What can hang from each mark
bosud: duna kemod saseza
gekofa: bupod saseza
bupod: gekofa kemod vatato
mikib: doka nomu
nomu: mikib vatato
duna: gekofa pige
kemod: bosud nomu
pige: duna saseza
saseza: gekofa pige

Every row comes from one small tree of marks. Brackets hold a mark, then the marks that hang from it, in alphabetical order. Every link used is in the known rows. Which tree was each row made from?
Known rows
[saseza [pige [duna [gekofa bupod]]]]: [-16 -26 -28   9   4 -18  23   1   0 -30 -10   8  29  27  27   8  15  18
 -19  16  -1  -4 -15 -17 -10]
[kemod [nomu mikib]]: [ 11 -25 -26   5 -11  -2   3   5   1  -4  18 -14  11   6  17 -14   9 -15
   4  -7 -28   3  -4   0  -3]
[bupod [gekofa saseza] [kemod [bosud duna] nomu] vatato]: [  8  -7  25  19  -8 -10  -2  24   6   5  18  19  20  -7  11  15  14  13
 -16 -10 -19 -16   0  35 -24]
[pige duna [saseza [gekofa [bupod vatato]]]]: [ 11 -11 -17   2   0  -1   6  19  -1 -22  -2  23  28   7  -1  13   7  45
 -33  13   7 -16   4  -5  -8]
[bupod [gekofa saseza] kemod vatato]: [ 23   1  23  15  -7  -4 -12  15 -17  10  -3  46  18 -16   5  18  12  25
 -12 -10   0 -30   5  -8 -42]
[duna [gekofa [bupod [kemod nomu] vatato] saseza] pige]: [ -8  -6   6   0  -2   0   9   5   2  -6  -7  37  15  -1  39  16  24   3
 -21 -15   1 -16  -8  11 -19]
[duna [pige saseza]]: [ -8  -9  -5  -1 -35  -5 -13  15  -2  -9 -11   4  15   2  -2  -6  -3  10
 -10  -4  -1  17  -4  -8  27]
[bosud [saseza pige]]: [-29 -14  -5   3 -20 -32   7  25  -3  -9 -11 -13  18   3   9 -13  -1   3
   6  11  -2  -4   0  -3 -10]
[pige [duna gekofa] saseza]: [ -2 -21 -19  13 -12 -19  22  10   6 -24  10  12  29  33   5   2   5  22
 -26  20  -8   0  -9   4   9]
[bosud [duna [gekofa [bupod vatato]] [pige saseza]] kemod]: [-30  -6  12   5 -22  16  15  11  -2  -2  -3  40  43  26  14   7 -13  52
 -26 -15  -8   0   9  -5  16]
[mikib nomu]: [-14  -9  -5  10 -15  -1  -7   0   3  -7 -14  -4   6   4   8  -4   1  -7
  -9   9  -7  -1  -1 -11   4]
[duna [gekofa bupod saseza] pige]: [ -7 -12 -15 -10  -5  -5  11 -14  -7 -19  -8  24   3   2  32  22  25  10
 -27 -14   4  -8 -20 -19   1]
[kemod bosud [nomu mikib vatato]]: [ -3 -30 -32  18 -21   5   0   8   8  -8   7 -25  11   2  14   5  10 -20
 -12  -7 -46  15  -7  11   5]
[duna [gekofa [bupod vatato] saseza] pige]: [-14  -3 -12  -6  -8   4  10  -6 -13 -15 -11  42   8   0  32  24  18  25
 -25 -16   5 -20  -9 -13  -7]
[bupod gekofa vatato]: [ 14  -8  -3  17  -6   6 -13  10 -13   8  -8  35  24  -8  -5   5  -1  29
 -13   0 -14 -20  -4 -15 -24]
[mikib doka]: [ 21 -12 -12  25   2  -3   6   1 -12 -10   0   5   4  -4   3  -5   7  -6
  -4  17  -5  -5   8 -20 -13]
[saseza [gekofa bupod]]: [ 17  -9 -23  -1  12  10  -3  -4  -1  -7 -12   4  10  -8  14  12  25  18
 -26   5  -6 -11 -14 -25 -14]
[duna gekofa pige]: [ -9 -16 -20   3 -12   7  -2   5  -3  -7 -10  18  18  17  14  -8  10   8
 -13  -1 -17  11 -14  -9   9]
[bosud kemod saseza]: [-15  -3   8   9 -15 -11  18  19   3   6   0   5  18   8  -6 -12  -7   4
   4   3  -3  -3  13 -11 -13]
[gekofa [bupod [kemod bosud] vatato] [saseza [pige duna]]]: [ -8   4   3   6 -12 -30  20  22  -7 -28  -3  17  20  -4  25  26  12  10
  -7  -5  16 -15  15  11 -23]
[duna [gekofa [bupod vatato] [saseza pige]]]: [-18 -10 -20  -6  -6 -17  18   0 -12 -20 -15  30  18  -1  46  34  20  27
 -10  -2   5 -32  -6 -19 -22]
[bosud duna [kemod [nomu mikib vatato]] [saseza gekofa]]: [-20 -34  -1  19  -9  20   4  39   9  12  21 -15  42  19  -9 -16   2  23
   2  -6 -44  12  16  13 -20]
[kemod [bosud saseza] [nomu vatato]]: [-27 -23 -10  23 -18 -21   9  18  25  -8  -4 -25  12   3   3   5   6 -19
 -23  11 -23   3 -11  29   3]
[bosud [duna gekofa] [saseza pige]]: [-41 -25   1  10 -11 -26  21  26  -5  -7   2  -2  38  32  22 -13  -5  24
  -8  12 -21  -5  -5  15 -10]
[saseza [pige duna]]: [-11 -20 -20  15 -13 -23   3  25  -2 -25  -7  -2  22  18   1  -9   2  14
  17  14   6   7   5 -14  -7]
[saseza [gekofa bupod] [pige duna]]: [  0 -21 -32  -2  10  -7   5  16   0 -27 -12  -1  25   7   7   3  21  26
  -5  16   6   2  -6 -21 -16]
[saseza [pige [duna gekofa]]]: [-18 -26 -28  11  -5 -21  17  19   0 -25  -4   5  28  30  15  -4   8  17
   6  20 -11   5  -7  -9  -8]

Write each row's tree
[  6 -12   2  17  12 -17  33   6   9 -20  11  35  21  19  34  19  24  11
 -24   3   9 -31  -2  17 -34]	[pige [duna [gekofa [bupod [kemod nomu] vatato] saseza]]]
[-30  -6  27   8 -14 -31  18  19  -2 -10  -1 -13  31  12  28  -6  -4   2
 -30  -5 -10  -1   3  26 -12]	[gekofa [bupod [kemod [bosud duna [saseza pige]]]]]
[-29  -4   3  -7  -6   5   4  28  -4 -11   4  11  26   1   5  -7   3  33
 -37 -12 -17   2   4  31  -1]	[kemod [bosud [duna pige] [saseza [gekofa [bupod vatato]]]]]
[ 15   9  18  10  -5  -5   8  -1 -13  -2  -5  35   9 -12  30  27  13  15
 -19 -16  16 -37  12 -13 -35]	[gekofa [bupod kemod vatato] saseza]
[-20 -17   9  16 -19  16  -3  23  16  10   3  -1  21  18  -3 -20  -3  12
  20 -14 -11  26  10   0  12]	[bosud [duna pige] [kemod nomu]]
[  4   3  16   3  10  -2   5  22 -10   5  -7  25  30  -7  13  -1   8  22
 -36   2  -3 -27   8   9 -40]	[bosud [saseza [gekofa [bupod kemod vatato]]]]
[ 20   1  19  22  -4   3 -18  18 -17  18  -9  42  30  -7   0  -1   0  23
 -17  -2 -14 -20   3  -7 -36]	[bupod gekofa kemod vatato]
[-14 -18 -22  -5 -13 -22  13   6  -4 -18  -8   9  15   5  33  21  25  11
  11   4  -5 -14 -11 -17  -9]	[duna [gekofa [saseza pige]]]
[-28 -10 -23 -10   0 -26  21  37   0 -32  -3   0  32   3   5   4   9  24
 -18  15  -1  -5   3  22 -15]	[kemod [bosud [saseza [gekofa [bupod vatato]] [pige duna]]]]
[  6   4  -7   5  -6  -6  11  -6 -11  -9  -8  28   0 -14  24  32  14  23
 -19 -13  17 -39   3 -20 -22]	[gekofa [bupod vatato] saseza]
[  5   3   1   9   5 -20  33   1  -2 -27  10  35  21  14  34  31  22  13
 -39  -3   1 -23   2  20 -21]	[pige [duna [gekofa [bupod [kemod bosud] vatato] saseza]]]
[-24 -27  10  28  -2  13   2  41  24  12   2 -12  36  17 -13  -8   4  29
  -2   9 -25   4  11  12 -18]	[bosud duna [kemod [nomu vatato]] [saseza gekofa]]
[  0  -6  21  27   8  10  13   3  -8   6   0  41  39  25  38   7   0  35
 -42  -7 -18 -30   6   6 -28]	[bosud [duna [gekofa [bupod kemod vatato]]]]
[-18 -31 -12  26  -9  -6  17   3  23 -14  11  -8  14  20  29  29  25   8
 -23  -1 -32  -8 -14  26   5]	[kemod [bosud [duna [gekofa saseza]]] [nomu vatato]]
[-12 -23  -3  21  -2   6  19   8  22   8  13   4  29  33  17  -8   6  16
   4   4 -28   2  -3   3  -1]	[bosud [duna gekofa] [kemod nomu]]
[ -8 -12 -13  -4 -15  -5   5   4  -3 -14  -3  21   6   8  20  11  24  11
  -5  -7  -5  -1 -12 -10   4]	[duna [gekofa saseza] pige]
[ -7   8   4  -6 -11  -5  12   0  -9 -15  -8  38  16  -2  37  25  20   5
 -35 -21  -6 -11  -3  14  -6]	[duna [gekofa [bupod [kemod bosud] vatato] saseza] pige]
[ 16 -13  -9   0   5 -19  15  17  27 -24  11 -15  27   6   9   7  23  -6
 -40  16  -8  11 -13  31   6]	[pige duna [saseza [gekofa [bupod [kemod bosud nomu]]]]]
[ -4 -14 -16  14  -4 -14  28   3   1 -28   2  37  32  30  17  16   0  39
 -45  13   0 -21  -6   0  -2]	[pige [duna [gekofa [bupod vatato]]] saseza]
[ -9 -20  -2  41  -6  11  -9   2  -5 -13 -19   1  11   2  -5   3   1  -9
 -16  25 -11  -1  12 -17  -9]	[mikib doka [nomu vatato]]
[-16  -2   9  14   5 -26  43  14  -1 -22  11  28  35  27  20   4   2   7
 -53   8 -12 -18   1  40 -23]	[pige [duna [gekofa [bupod [kemod [bosud saseza]] vatato]]]]
[ 15   5  13  15  -5  -2 -14  14 -10  11  -5  32  27 -11   2   8   0   8
 -24  -3 -25  -9  -4  11 -22]	[bupod gekofa [kemod bosud] vatato]
[ -6 -31   2  35   0 -12  17   5  22 -18  -6  13  39  33  20  14  11   8
 -52  18 -10  -3 -13  15 -10]	[pige [duna [gekofa [bupod [kemod [nomu vatato]]]]] saseza]
[ -5  -7 -18 -11  -4 -15   7  22   6 -10   4 -17  14  -3  -1  -2  17  -2
 -19  11 -25   4 -10  21   0]	[kemod [bosud [saseza gekofa]]]
[ -1 -15   3  19   2 -17  27  10  14 -18   6  29  40  30  26   7   4  13
 -41  14  -2 -16  -4  25 -12]	[pige [duna [gekofa [bupod [kemod nomu] vatato]]] saseza]
[-10  -2  11   1 -16   2   2   7 -12  -7 -17  45  36  11  25   6  -1  22
 -43  -9  -6  -8  -3   5   1]	[duna [gekofa [bupod kemod vatato]] [pige saseza]]
